Known rows, with every step that occurs
T, B: [-0.401  0.258 -0.070 -0.808 -0.223  0.234  0.624  0.857  1.230  0.747
  0.977 -0.387  0.912 -0.026  0.471  0.026  0.439 -0.121 -2.504  0.107
 -0.028]
J, B, Q, Z, Y: [ 1.234  0.453 -0.251 -1.331 -1.154  0.486 -2.599  1.442 -2.936 -0.065
  3.231 -0.555  1.955 -0.204  3.221 -0.088  1.926 -0.352  4.332 -0.525
 -0.725]
Q, J, B, W, Z, Y: [ 1.141  0.312  0.927 -0.663  0.156  1.605 -1.985  3.246 -0.395 -1.230
  4.103 -0.300  1.674 -0.139  2.317 -0.080  0.413 -1.337  1.170  0.011
  0.383]
T, B, W: [-0.369  0.653  0.650 -0.165 -0.044  0.026  1.792  2.624  3.147 -0.557
  1.469  0.394  1.152  0.249  2.133 -0.248  0.890 -0.209 -4.844  0.125
  0.992]
Z, B, W: [ 1.047  0.728  0.631 -0.089  0.109 -1.575  0.340  2.582  1.413 -1.311
  1.841  0.526  1.154 -0.043  2.769  0.171  1.856  0.657 -3.930  0.289
  1.016]
Z, B, T: [ 0.991  0.657  0.239 -1.362 -0.053 -2.271  1.092  1.657  0.435 -1.409
  1.563 -0.761  0.527 -0.972  1.297  0.039  0.146  2.323 -3.227  0.444
  1.146]
T, B, W, Z, Y, J, Q: [ 0.875  1.463  1.128 -0.198 -0.319  4.191 -1.734  1.872  0.548  0.455
  4.855 -0.006  2.581  0.022  2.151 -0.939  2.604 -0.951 -0.887  0.417
 -0.816]
Z, Y, J, T: [ 0.723  1.680  0.243 -0.373 -0.767  1.267 -2.969  0.438 -1.225 -1.137
  2.337 -0.541  0.774 -0.196  1.381 -0.416 -0.863  1.436 -0.249  1.212
 -0.408]
Y, Z, B: [ 0.955  0.689  0.303 -1.056 -0.413 -0.680 -0.797  0.441 -2.121  0.229
  1.463 -1.815  1.793 -0.742  0.928 -0.052  0.901 -0.063 -0.154  0.076
 -1.595]
Y, J, T, B: [-0.218  1.703  0.376 -1.229 -0.858  1.473  0.727  1.781  0.320 -0.624
  3.051 -1.222  0.567 -0.377  2.938 -0.783 -1.132  0.579 -3.231  1.348
 -0.409]
T, B, Q, Z, Y, J: [ 1.340  1.185 -0.502 -1.649 -1.010  1.279 -0.223 -0.099  0.451 -0.164
  4.196 -0.709  3.138  0.607  2.066 -0.709  1.855  1.462  2.273 -0.032
 -1.262]
Y, J, T, B, Q, Z: [ 0.501  1.312  0.075 -1.929 -1.379  2.132  2.443  3.317  0.908 -1.425
  4.860 -1.307  1.484 -0.162  6.032 -1.231 -0.074  0.796  1.324  0.659
 -0.456]
W, B, Q, J, T: [-0.317 -1.118 -0.564 -1.285 -0.503  2.876  2.239  5.460 -0.618 -1.750
  3.567  0.294  0.722  0.536  4.242 -0.207 -0.691 -1.397  3.335  0.104
  2.051]
W, Z, Y, J, T: [ 1.653  1.094  1.027 -0.455 -0.637  3.907 -2.187  2.272 -0.092 -0.315
  3.586 -1.382  1.906 -0.843  1.700 -0.489 -0.398  0.133  1.739  1.116
 -0.844]
W, B: [ 0.235 -0.437  0.150 -0.104 -0.110  1.609  0.882  3.532 -1.278  1.483
  0.501 -0.412  1.273  0.023 -0.630  0.281  0.066 -2.581  0.303 -0.191
  0.202]
Q, J, T: [-0.753 -0.064 -0.222 -0.944 -0.085  0.018  0.177  2.405  0.741 -2.558
  1.693 -0.102 -1.269  0.159  3.345 -0.172 -2.517  0.983  1.435  0.414
  1.095]
Z, Y, J, T, B: [ 0.346  1.828  0.202 -1.195 -1.038  1.481 -2.290  1.139  0.042 -0.417
  3.225 -0.934  1.644 -0.149  2.008 -0.378 -0.353  1.370 -2.833  1.326
 -0.481]
B, W, Z: [ 0.951 -0.131  1.526  0.585  0.339  2.582  1.770  3.749  2.895 -0.441
  1.724 -0.016  1.437 -0.382  1.648 -0.350  0.837 -1.487 -0.443 -0.061
  0.667]
W, B, Q, J: [ 0.103 -1.406 -1.042 -0.993  0.055  2.139  2.715  2.583 -0.994 -0.591
  2.600  0.523  1.304  1.064  1.246 -0.087  0.416 -1.807  3.781 -0.484
  1.257]

Rows
[ 1.759  0.943 -0.436 -0.827 -0.810  1.242 -0.879 -0.944 -0.902 -0.894
  3.295 -0.400  2.241  0.599  1.607 -0.764  1.393  1.566  4.697 -0.212
 -1.179]	B, Q, Z, Y, J
[-1.138  0.125 -0.281 -1.761 -0.340  0.141  0.769  3.287  2.082 -1.835
  2.573 -0.501 -0.410  0.117  3.918 -0.161 -1.889  0.766 -1.116  0.547
  1.028]	Q, J, T, B
[ 1.548  1.450  1.263 -0.300 -0.104  3.234 -0.034  2.087  2.589  0.223
  4.193 -0.690  3.557 -0.096  0.724 -0.615  1.617 -0.370 -2.726  0.669
 -0.552]	T, B, W, Z, Y, J
[ 1.533  0.480  0.103 -1.271 -0.334 -2.025 -0.324  2.569  0.614  0.061
  1.629 -1.205  1.184 -0.508  2.850  0.346  1.150  0.615  1.524 -0.245
 -0.869]	Q, Z, B
[ 0.991 -0.770 -0.150 -0.859 -0.697  2.216  2.586  4.910 -0.543  0.744
  2.267 -0.473  2.178  0.222  2.490 -0.170  1.116 -2.307  4.801 -0.965
  0.019]	W, B, Q, Z
[ 0.504 -0.407 -0.864 -1.884 -0.453 -0.226  0.503  2.476  0.066 -3.331
  4.397  0.389  0.370  0.184  5.836 -0.020  0.911  1.865  1.372  0.596
  1.793]	Z, B, Q, J, T
[ 0.764  2.083  0.459 -1.760 -1.311  0.903 -1.732  3.343  0.951 -0.477
  3.684 -1.708  1.831 -0.287  3.629 -0.483 -0.939  1.439  0.283  0.723
 -1.303]	Q, Z, Y, J, T, B
[ 0.835  2.452  1.165 -1.125 -1.154  0.667 -0.654  4.980  2.806 -1.760
  4.186 -0.957  1.963 -0.052  5.309 -0.760 -0.603  1.375 -2.186  0.664
 -0.208]	Q, Z, Y, J, T, B, W
[ 0.504  1.247 -0.324 -1.399 -1.277  2.739 -0.998  0.495 -0.277 -1.194
  4.674 -0.119  2.440  0.194  3.511 -0.683  1.350  1.503 -1.317  1.161
  0.247]	Z, Y, J, T, B, Q
[ 1.989  0.601 -0.322 -0.940 -0.916  2.767  0.151  2.583 -2.018  0.728
  3.783 -0.724  3.502  0.604  1.072 -0.464  1.441 -1.081  5.087 -0.361
 -1.067]	W, B, Q, Z, Y, J
[ 1.235  1.549 -0.030 -1.480 -0.984  0.979  0.876  0.240 -3.948 -0.613
  4.140 -1.408  1.067 -0.166  3.526 -1.239  0.588 -0.556  3.685  0.240
 -1.728]	Y, J, B, Q, Z
[ 1.552  2.702  0.691 -1.883 -1.029 -1.063 -1.429  1.307 -3.170 -0.977
  3.255 -2.336  0.926 -1.019  1.504 -0.885 -1.608  1.659  0.881  0.412
 -1.354]	Q, Z, Y, J, B, T
[ 1.509  0.865  0.076 -1.243 -1.443  3.480 -0.283  5.215 -1.782 -0.449
  4.553 -0.983  2.878  0.066  3.980 -0.496  0.338 -0.903  4.417  0.225
 -0.380]	W, B, Q, Z, Y, J, T
[ 0.711  0.563  1.757 -0.489 -0.596  3.469 -0.944  6.439  4.134 -0.720
  3.804 -0.356  2.827 -0.729  4.350 -0.049  0.892 -0.441 -3.208  0.616
  1.321]	J, T, B, W, Z, Y
[ 0.765  0.483  0.002 -1.137 -0.558 -1.086 -2.082  2.533 -1.484  0.265
  2.443 -0.523  0.157 -0.393  4.090 -0.010  1.967  0.047  3.309 -0.534
 -1.230]	J, Q, Z, B
[ 0.442 -0.009 -0.473 -2.248 -0.776  0.499  0.642  2.485 -1.545 -3.160
  4.610 -1.178  1.192 -0.255  5.852 -0.510  0.251  1.134  2.747  0.338
  0.214]	Y, Z, B, Q, J, T
[ 1.436  0.872  0.491 -1.884 -0.384 -2.959  1.627  3.744  1.210 -1.462
  1.860 -1.654  0.650 -1.090  2.863 -0.058 -0.350  2.420 -0.303 -0.165
  0.311]	Q, Z, B, T
[ 1.189  2.160  0.704 -0.640 -0.460 -0.725 -0.529  2.603 -0.700 -1.279
  4.162 -0.271  0.552  0.064  5.270 -0.994  1.838  0.502  0.643  0.139
 -1.237]	Y, J, Q, Z, B, W
[ 1.468  0.002  1.323  0.598  0.161  2.566 -1.326  3.044  2.556 -0.305
  1.984  0.221  2.492 -0.218  0.861  0.040  1.620 -0.578 -0.157 -0.128
  0.711]	B, W, Z, Y
